Each row was made from one small tree. The marks that hang from a mark follow it in brackets, in the order of their numbers. Every link used is in the known rows. Write each row's tree.
Known rows
Q801{Q829{Q184{Q453}}}: [ 22.6   6.0  36.0 -39.4  -5.9  23.5  19.5  30.8  -3.2 -21.5  26.7 -33.6
  24.7 -23.2 -17.2  41.0  -9.0  -2.3   3.4   9.8  18.8]
Q492{Q335}: [ 13.3  13.7  -1.8  -9.1 -19.6  -2.5  -2.6   8.9 -20.8  -4.8  -9.6  -3.0
  -4.9 -21.7 -17.2  -9.5  25.6  -2.9   3.0 -14.3   9.6]
Q335{Q29 Q453{Q184}}: [ -6.3   6.0   3.6  39.7 -14.7  -5.1  12.4  24.9 -27.8   8.7   2.7   9.8
  11.9   4.7 -23.0   4.4 -33.5  -8.0  29.8 -14.1 -50.0]
Q829{Q184 Q801}: [ -8.2 -13.8  16.3 -12.6 -10.3   6.4  17.6  13.5  -5.7 -10.4  28.9  -8.7
  -1.3 -28.2  -3.1  16.4  30.1 -13.2  38.1  -0.6   4.8]
Q310{Q453}: [ 27.9   5.4   5.8  -0.1  16.5  -3.7  -4.9   6.0  -6.6  15.2   0.7   0.6
   9.9  25.5  -1.7   6.8 -18.6  26.1 -14.8  -6.8 -23.7]
Q829{Q184}: [  5.2 -12.0  17.6 -15.1  -8.1   0.2  19.5   3.0   3.6 -12.2   6.0  -6.8
   9.9 -18.8  -4.2   0.3  20.0  -4.3  17.7   7.0  -8.2]
Q184{Q453}: [ 28.4  32.3   9.9  -1.2  -1.7  -1.6   3.7  10.4  -1.0 -15.2   8.0 -12.9
  11.3   8.8   1.5  16.4 -21.7   8.9 -19.3  -1.6  21.5]
Q335{Q29 Q453{Q184{Q829} Q856}}: [ 20.1   8.1  -7.7  41.8 -34.7   0.6  27.3  53.1  -0.4 -10.4  16.8  -0.6
  -1.3  13.9  -1.9 -28.0 -21.4 -28.9  18.4   8.6 -66.7]
Q184{Q453{Q335{Q29}} Q829}: [  4.2  39.9  -1.1  48.6 -22.1  19.3  52.3  37.1  44.3 -25.9  18.6 -58.0
  32.9   6.2  -4.3 -44.0 -12.2 -34.3   1.2  10.2  -9.5]
Q184{Q453 Q829{Q801}}: [ 13.8  27.3   5.5  14.5 -18.2  14.3  10.1  31.9  31.0 -15.9  38.2 -21.4
  -6.5   1.7   4.2  18.9  -5.8  -6.7  -1.1   2.5   4.7]
Q73{Q856}: [-11.3 -10.1  10.3  -7.6  -4.6  -8.5 -10.3  31.0  -2.4  -9.6  18.0  -0.5
  -2.4   2.5 -14.8  -5.9   7.6  11.8  -7.8 -18.9   0.5]
Q829{Q184{Q453} Q801}: [ 15.2  19.2  28.5 -13.3 -13.2   4.0  18.6  25.3  -8.9 -22.4  36.0 -21.0
  10.6 -17.1  -5.1  36.1   4.8  -4.6  16.3  -0.6  26.5]
Q310{Q453{Q856}}: [ 47.0  12.5   0.6 -10.2   9.2  -6.7   5.1  31.0 -20.6  -1.1   5.9   1.5
   4.4  30.5  12.2 -16.6 -17.5  18.9 -21.9   4.0 -14.0]
Q856{Q453{Q184{Q829{Q801}}}}: [ -4.3   8.0  -4.8  28.3 -38.7  31.8 -25.6  56.5  10.1  -3.8  29.5  12.5
 -22.2   9.2 -20.2  22.9   5.4   9.0  47.1  -8.7 -26.7]
Q801{Q829{Q184{Q453{Q335 Q856}}}}: [ 16.9  14.6  23.8 -30.3 -19.2  20.2  31.4  52.5   4.4 -43.5  42.9 -69.1
  30.9 -15.8   8.5  -3.1  -3.4 -27.0   8.4  29.9  45.8]
Q856{Q453{Q184}}: [  5.9   8.5  -3.8   8.7 -24.3  10.5 -29.2  32.1 -19.6  -0.6  -4.2  23.1
  -6.8  14.1 -28.0  23.5 -12.7  26.5  26.5 -16.5 -15.0]
Q335{Q29 Q453{Q184 Q856}}: [ 12.4   9.0  -4.8  31.3 -21.2  -8.6  20.9  42.2 -41.1  -6.9  11.4   5.8
   4.0   9.4  -9.7 -13.8 -33.0 -16.0  20.0  -5.4 -40.5]
Q492{Q335{Q29 Q453}}: [  4.7  12.0  -1.6  29.3 -26.1  -5.4  23.4   9.9 -40.8   9.3  -8.6 -13.1
  10.7 -31.1 -14.9 -14.7   7.0 -33.8  17.1 -25.1 -26.5]
Q829{Q184{Q453{Q335 Q856}} Q801}: [  6.9  28.1  15.8  -6.3 -22.2   3.0  30.3  47.4   1.1 -48.8  50.0 -49.4
  16.5 -12.6  17.4 -14.0   9.2 -25.7  20.8  18.2  48.8]
Q453{Q184 Q335}: [-18.0   8.7  -3.6  17.8 -18.5  -0.4  -7.3  21.9  15.9 -11.5   8.0 -13.3
   6.4  10.5 -10.7 -15.8  -6.3   2.3  23.2   5.6  -1.1]
Q856{Q453{Q335}}: [-24.6   6.6 -12.9  29.0 -16.9  13.9 -16.9  16.1   3.0  -3.3   1.1 -30.6
  13.6   0.6   4.0 -18.9   3.0  -8.8  26.2  -2.9  19.8]

Which tree is each row?
[-19.4  13.5  -5.2  29.0 -28.0  11.3 -28.2  37.8  -3.1  -8.7   5.7  -9.9
   8.9  12.3 -17.3  -2.9  -5.9  11.5  37.0  -9.2   2.0]	Q856{Q453{Q184 Q335}}
[-26.1  -4.7   1.3  31.1 -45.3  15.4 -29.4  72.6  35.9 -25.1  34.8 -20.6
  -1.0  17.3 -25.5 -22.8  12.8  12.2  26.7 -13.3 -21.6]	Q73{Q856{Q453{Q184{Q829} Q335}}}
[-13.2  14.0  -5.3  49.4 -28.2  22.2  41.0  45.9  40.0 -15.2  12.7 -25.3
  16.6   9.8 -26.7 -48.9  -1.4 -24.1  33.2   6.6 -46.9]	Q453{Q184{Q829} Q335{Q29}}
[  0.7   2.4   1.0  52.7 -27.7   5.1  21.3  33.2  10.9   3.7  11.0   0.2
   3.1   8.6 -17.3 -10.7 -20.5 -16.5  26.6  -0.2 -76.2]	Q335{Q29 Q453{Q184{Q829}}}
[ -5.2  -5.1   9.1  -0.6 -26.8   2.7 -44.7  62.4 -25.9  -8.5  15.9  18.9
  -9.2  16.0 -40.8  21.0  -4.1  34.0  14.4 -33.8 -11.2]	Q73{Q856{Q453{Q184}}}
[-19.3  18.9  -1.2  35.7 -18.2  10.7  28.6  37.2   0.4 -12.7   7.3 -22.1
  19.7   8.3 -30.6 -30.3 -12.8 -13.8  34.5  -6.1 -21.0]	Q453{Q184 Q335{Q29}}
[-15.3  -6.7   0.3  36.2 -28.5   0.9 -19.1  32.5  15.7   2.0  36.3   5.1
 -22.2   6.0   1.1  23.7  -3.5  -6.3  38.1   4.0 -46.8]	Q335{Q453{Q184{Q829{Q801}}}}
[-12.4   1.1  -0.5  58.6 -29.2  12.1  16.2  47.9   1.7   6.5  35.5  -0.7
  -7.2   1.3 -14.9   5.4 -14.7 -24.1  48.5  -7.1 -63.3]	Q335{Q29 Q453{Q184{Q829{Q801}}}}
[ 40.3  10.0  29.8 -47.7  -9.4  18.3  29.2  45.9 -17.0 -34.3  32.5 -31.6
  17.9 -16.0   1.3  23.2  -8.0 -12.9  -1.1  20.5  30.4]	Q801{Q829{Q184{Q453{Q856}}}}
[ 17.9  39.7  -1.1   4.4 -12.9  -4.3  11.5  35.0   7.9 -37.7  21.3 -44.5
  23.2  14.5  24.3 -33.6 -16.2 -12.8 -19.3  17.0  49.7]	Q184{Q453{Q335 Q856}}
[  8.3  37.5  -3.1  21.1 -27.6  14.3  17.8  54.2  35.8 -41.3  53.1 -55.7
   2.9  10.9  27.8 -33.1  -1.7 -32.3   2.9  23.9  32.9]	Q184{Q453{Q335 Q856} Q829{Q801}}
[ -6.3   3.8   2.3  17.2 -24.8  17.3  -3.5  42.1  25.9  -7.7  33.6  13.8
 -25.1  10.0 -16.2   9.8   8.3   1.1  33.0   3.3 -30.1]	Q453{Q184{Q829{Q801}}}
[-38.0  -0.5  -2.7  39.1 -23.1  15.3   8.7  62.2 -13.9 -10.8  17.4 -36.0
  29.0   0.6 -32.8 -34.8   4.7 -22.1  23.2 -34.2   2.8]	Q73{Q856{Q453{Q335{Q29}}}}
[ 23.0  36.3  14.7   8.6 -27.0   5.5  71.2  50.1  -5.5 -46.7  22.6 -55.5
  44.3  -9.1  -2.0 -44.5  -2.5 -40.0   9.4  14.9  19.4]	Q829{Q184{Q453{Q335{Q29} Q856}}}
[  0.9   0.7  -6.5  23.6 -33.3  -2.8 -12.5  48.2   3.0 -14.5  43.5   5.1
 -27.6  11.4  13.1   2.8  -8.0 -12.4  31.5  11.8 -36.5]	Q335{Q453{Q184{Q829{Q801}} Q856}}
[ -2.2  16.3  -6.9   5.3 -23.6  -4.3  -2.8  40.7   2.0 -25.8  16.5 -15.3
  -0.4  14.5   1.3 -35.7  -5.6  -3.7  13.9  13.7   8.6]	Q453{Q184 Q335 Q856}
[ 30.5  33.6   2.7   2.5 -22.0  13.0  17.5  51.6  16.7 -31.0  41.8 -22.0
 -13.9  10.0  19.7  -4.4  -7.6 -15.8  -9.5  14.0  17.1]	Q184{Q453{Q856} Q829{Q801}}
[  9.5  17.6   5.5  15.5  -0.7  -4.3 -15.7  30.4   8.4   0.8  13.3 -13.6
  15.1  35.9  -9.1  -9.4 -21.7  31.3   9.6   0.3 -25.7]	Q310{Q453{Q184 Q335}}
[ 23.7  24.0  -3.8  21.3 -42.8  -5.5  22.5  50.1 -59.7 -10.7  -0.2   4.7
  -1.4 -11.9 -22.5 -23.6  -4.9 -20.4  23.7 -18.5 -31.6]	Q492{Q335{Q29 Q453{Q184 Q856}}}
[  4.0  20.1 -13.4  39.1 -34.3  20.2  49.1  67.1  26.1 -27.6  20.2 -23.1
  10.6  17.3 -14.8 -67.6  -2.7 -30.5  26.4  17.7 -38.0]	Q453{Q184{Q829} Q335{Q29} Q856}
[ -5.0   7.7  31.4 -15.9 -13.7  23.7  22.9  33.7  17.3 -28.2  36.8 -68.1
  36.5 -19.4  -4.1  12.6  -3.3 -18.5  16.9  20.9  37.3]	Q801{Q829{Q184{Q453{Q335}}}}
[  3.2  22.4  23.9  -0.6 -16.7  -0.6  25.7  14.2  21.2 -35.4  23.1 -52.0
  32.2  -8.5   6.7  -8.7   4.9 -12.0   8.2  17.5  29.1]	Q829{Q184{Q453{Q335}}}
[-19.0  18.9 -10.0  48.2 -31.2  26.6   8.8  51.7 -16.3  -6.6   0.0 -16.6
  22.1   8.3 -34.0 -22.6 -16.1  -8.3  46.6 -16.1 -16.7]	Q856{Q453{Q184 Q335{Q29}}}
[ 12.6  24.8   4.3  36.5  -4.9   7.0  22.6  47.4  -6.5   1.4   5.7 -22.1
  32.2  31.1 -33.4 -24.5 -28.6  13.5  18.2 -10.3 -45.0]	Q310{Q453{Q184 Q335{Q29}}}
[ 23.4  43.3  -6.8  35.3 -28.5  18.0  60.3  56.8  31.7 -39.6  23.9 -56.4
  25.4  13.2   5.9 -63.6 -12.7 -43.1  -5.5  22.0   0.0]	Q184{Q453{Q335{Q29} Q856} Q829}
[ 28.9  31.2  -2.3  26.8  -9.5   6.1  31.9  65.5 -20.4 -12.1  13.9 -20.9
  27.5  39.9 -17.8 -46.7 -29.4   2.2  10.8  -5.3 -33.9]	Q310{Q453{Q184 Q335{Q29} Q856}}
